What can hang from each mark
z_375: z_195 z_410 z_588
z_588: z_375
z_766: z_239
z_213: z_375
z_195: z_239
z_239: z_195 z_213 z_588 z_682
z_410: z_375
z_681: z_766

Every row comes from one small tree of marks. Brackets hold a mark, then the marks that hang from it, in the order of their numbers. Every link used is in the known rows. Which tree was each row made from?
Known rows
{z_588 {z_375 {z_195 {z_239 z_213}} z_410}}: [ -8   7  15  -2 -59 -14  22  -8 -17 -14  -8   9   2   5  -4   8   0  -3
 -18  -2  13 -47  14  -1]
{z_239 z_195 z_213}: [ -9  16  14   6 -39  -6   5 -10 -11  15 -21  -3 -32   5 -10  -1  12 -24
 -18  -5  18 -23  17  19]
{z_410 {z_375 {z_195 {z_239 z_588}}}}: [-22  -2  15  -8 -31 -29   3 -24 -29  -1  -9  13   7  -1   6  -7  14 -13
 -21 -16  27  -5  19  -7]
{z_681 {z_766 {z_239 z_195}}}: [-12  14   1  -4 -41 -25 -16 -15   0 -11 -13   2  -5   8  -1 -16  -2 -46
  -5 -29  34 -13   8  13]
{z_195 {z_239 z_682}}: [ -4  11  -5 -21 -39 -30  -1  -8 -13  -2 -12  15  18   4  13   1   5 -22
 -24 -23  10 -38  11   6]
{z_213 z_375}: [ -5  12   4   6 -36 -12  -2  -3 -16  13 -17  19   2   2   3  11  -2 -20
 -10 -24  24 -28   5   6]
{z_239 z_195 z_213 {z_588 z_375} z_682}: [-14  22  -4  10 -30   1  -2   2 -16  22 -14 -20 -20  23 -18  16  19 -10
 -17  -2  12 -16  14  11]
{z_195 z_239}: [ -5   7   1 -14 -38 -28  -2 -16 -13   3 -14  17  12  -1   3   1   3 -23
 -27 -21  23 -25  10  11]
{z_588 {z_375 z_410}}: [ -4   2   7  -3 -52 -16 -13   6   0   9  -8  19   4   1 -15  19   5 -33
  -7 -18  20 -30   6  10]
{z_375 z_195 z_588}: [-12 -12  14   0 -38 -24   3  -3  -4 -11   4  25   5  18  13 -14  12 -25
 -16 -39  30 -32  -2 -14]
{z_195 {z_239 {z_213 z_375}}}: [ -2  24   1   2 -38  -7  20 -14 -26   8 -22  11  -2   0   6  13  -8  -3
 -24  -9  21 -36  15   4]
{z_410 {z_375 {z_195 z_239} z_588}}: [-17 -11  16  -8 -40 -34  11 -20 -18 -13   3  28   8   8  14 -10   8 -28
 -22 -31  28 -22   2 -22]
{z_195 {z_239 z_213 {z_588 z_375} z_682}}: [-10  17 -13  -1 -31  -6   2  -5 -19  10  -8  -8   8  17  -7  19   8  -1
 -25  -7  12 -27  17   6]
{z_588 {z_375 {z_195 z_239} z_410}}: [ -6  -2  14  -9 -59 -28   8  -8 -17 -15  -6  18  18   5  -2   7   3 -10
 -15 -12  20 -38   4  -5]
{z_681 {z_766 {z_239 z_213 z_588}}}: [-17  14  -4   2 -29  -7 -16 -11   3  -7  -7  -3  -2   6  -1 -11   2 -32
  -7 -24  38  -9  27  13]
{z_195 {z_239 z_213 z_588 z_682}}: [-13  17  -5 -14 -31 -14   4  -6 -18   6 -13  -2   6   9   7   3  12  -3
 -27 -11  17 -27  27   9]
{z_588 z_375}: [ -1   2  -3  11 -36 -12 -14  -1  -5  13  -5   9   2   7 -16  16   0 -35
 -15 -21  19 -23  -1  10]
{z_239 z_213 {z_588 {z_375 z_195}} z_682}: [-12  11   2  13 -29   0   7   4 -19  -1  -1 -10  -6  21  -1   6   9  -4
 -15 -10  10 -33  13  -5]
{z_681 z_766}: [-16   7  -1   7 -36 -11 -18 -14  -4  -7   0  15   7   5   1  -3   0 -39
  -6 -32  29 -14   7  16]
{z_588 {z_375 z_195 z_410}}: [ -7  -4  17   2 -54 -20   0   5  -9  -8  -4  18   6   5  -5   5   7 -25
  -4 -17  18 -38   2  -1]
{z_410 {z_375 {z_195 {z_239 z_213}} z_588}}: [-15  -2  18   1 -42 -20  24 -21 -22 -11   0  18  -7   7  11  -8   8 -20
 -25 -21  21 -31  11 -20]
{z_195 {z_239 {z_213 {z_375 z_410 z_588}}}}: [-11  11  10 -14 -57 -14  21  -3 -11  -2 -16  29   6   8  10  13   1   0
 -18 -20  34 -42  14 -11]
{z_410 {z_375 z_195}}: [-13  -3  20   6 -34 -23   1 -12 -19  -1  -3  20 -10  -7   6  -9   7 -42
  -7 -22  12 -22  10  -5]
{z_766 {z_239 z_213 {z_588 {z_375 z_195}}}}: [ -4   5   6  10 -33 -11   3  -3  -5  -2  -6 -10  -7  12  -9  -3   1 -18
 -14 -12  26 -25  18  -3]

Write each row's tree
[-13   6   4   9 -30  -9 -16  -8 -14  25 -17 -10  -8  19 -27  14  20 -17
 -16 -11  31   6   5  15]
{z_239 z_195 {z_588 z_375}}
[-20   5   7 -14 -31 -33   5 -16 -29  -7  -6   9  12   4  17  -8  14 -14
 -19 -19  14 -18  18 -14]
{z_410 {z_375 {z_195 {z_239 z_588 z_682}}}}
[-14  -3  21 -17 -57 -24  24  -7 -10 -23  -4  25   5  10  14 -11  11  -2
 -21 -20  30 -47  16 -14]
{z_375 {z_195 {z_239 z_213}} z_410 z_588}
[-20  22  20  -2 -46  -1   8  -1 -20  22 -33   1 -21   4  -8  13  18   5
  -5   0  35 -14  27  10]
{z_239 z_195 {z_213 {z_375 z_410}} z_588}
[-18  22   7  -3 -30  -5   0  -1 -15  17 -21 -13 -22  15  -3  -1  24 -10
 -16  -7  18 -18  26  14]
{z_239 z_195 z_213 z_588 z_682}
[-18 -12  19   4 -36 -25   3  -7 -10  -7   4  27  -5   8  10 -10  12 -40
 -11 -37  26 -21   0 -19]
{z_410 {z_375 z_195 z_588}}
[-17  -4   8 -16 -40 -36  13 -10 -20 -18   4  25  13  14  24 -11  10 -26
 -21 -34  14 -35   2 -28]
{z_410 {z_375 {z_195 {z_239 z_682}} z_588}}
[-18  -2  19 -25 -49 -32   5 -10 -18 -11 -13  18  20   2   8 -12  18   4
 -17 -15  36 -19  23  -2]
{z_375 {z_195 {z_239 z_588}} z_410}
[-11  -1  13  -9 -52 -17  -1   8  -3   4 -12  37  10  10   8  10   6 -20
  -5 -35  39 -34   3 -10]
{z_213 {z_375 z_410 z_588}}
[-16   3  12  -4 -44 -13 -16  -1  -9  22 -20   0  -6  11 -25  16  23 -16
  -9  -7  34  -1  11  16]
{z_239 z_195 {z_588 {z_375 z_410}}}
[ -9  -3  13   8 -40 -18  12  -2 -16  -7  -4  27   7  20  19  -5   4  -9
 -11 -38  35 -35  -5 -22]
{z_213 {z_375 z_195 z_588}}
[ -2  17  -5  -6 -40 -14  10  12   1  -4 -10  13  -2  15  21   1  -8 -30
 -10 -34  22 -55   8 -20]
{z_766 {z_239 {z_213 {z_375 z_588}} z_682}}
[-20  12   1  -7 -32 -22 -22 -17  -2  -4 -15  -5   0  13  -5 -17  10 -33
  -7 -27  46   7  17  13]
{z_681 {z_766 {z_239 z_195 z_588}}}
[-19   6  21 -17 -48 -19  16 -10 -19  -9 -15  12   3   2   6  -9  18  11
 -19  -5  29 -28  34   2]
{z_375 {z_195 {z_239 z_213 z_588}} z_410}
[ -7  10   3  -8 -30 -14  -8  -2   2  12 -14  -2 -10  -2  -2  -7   6 -30
 -17 -18  32 -19  30  12]
{z_766 {z_239 z_213 z_588}}
[-10  -9  11 -12 -41 -33  12 -13 -13 -18   0  24  16  18  17 -15   9 -12
 -27 -34  34 -32   0 -17]
{z_375 {z_195 z_239} z_588}
[-16  -5  17   1 -44 -16  -7   3 -10   0  -5  12   9  11  -8   6  16 -10
  -5 -16  31 -19  12  -1]
{z_239 {z_588 {z_375 z_195 z_410}}}
[ -6  21  -4 -13 -38 -15  11  -8 -16   0 -12   7   1   3  10   3   2 -16
 -25 -12   4 -46  21   7]
{z_195 {z_239 z_213 z_682}}
[-14  10   3  -8 -47  -7   2  -6 -12  11 -14   4   6   6 -17  19  11   0
 -22   1  28 -18  25  12]
{z_195 {z_239 z_213 {z_588 {z_375 z_410}}}}
[-14  -5  22  -5 -55 -22  14   7  -9 -12  -8  37  10  13  19  -3   7 -10
  -2 -34  37 -41   2 -24]
{z_213 {z_375 z_195 z_410 z_588}}
[-12   0  16  -5 -39 -31  10 -22 -27 -10  -5  20   3  -7  11  -7   4 -28
 -20 -17  16 -23   9  -7]
{z_410 {z_375 {z_195 z_239}}}
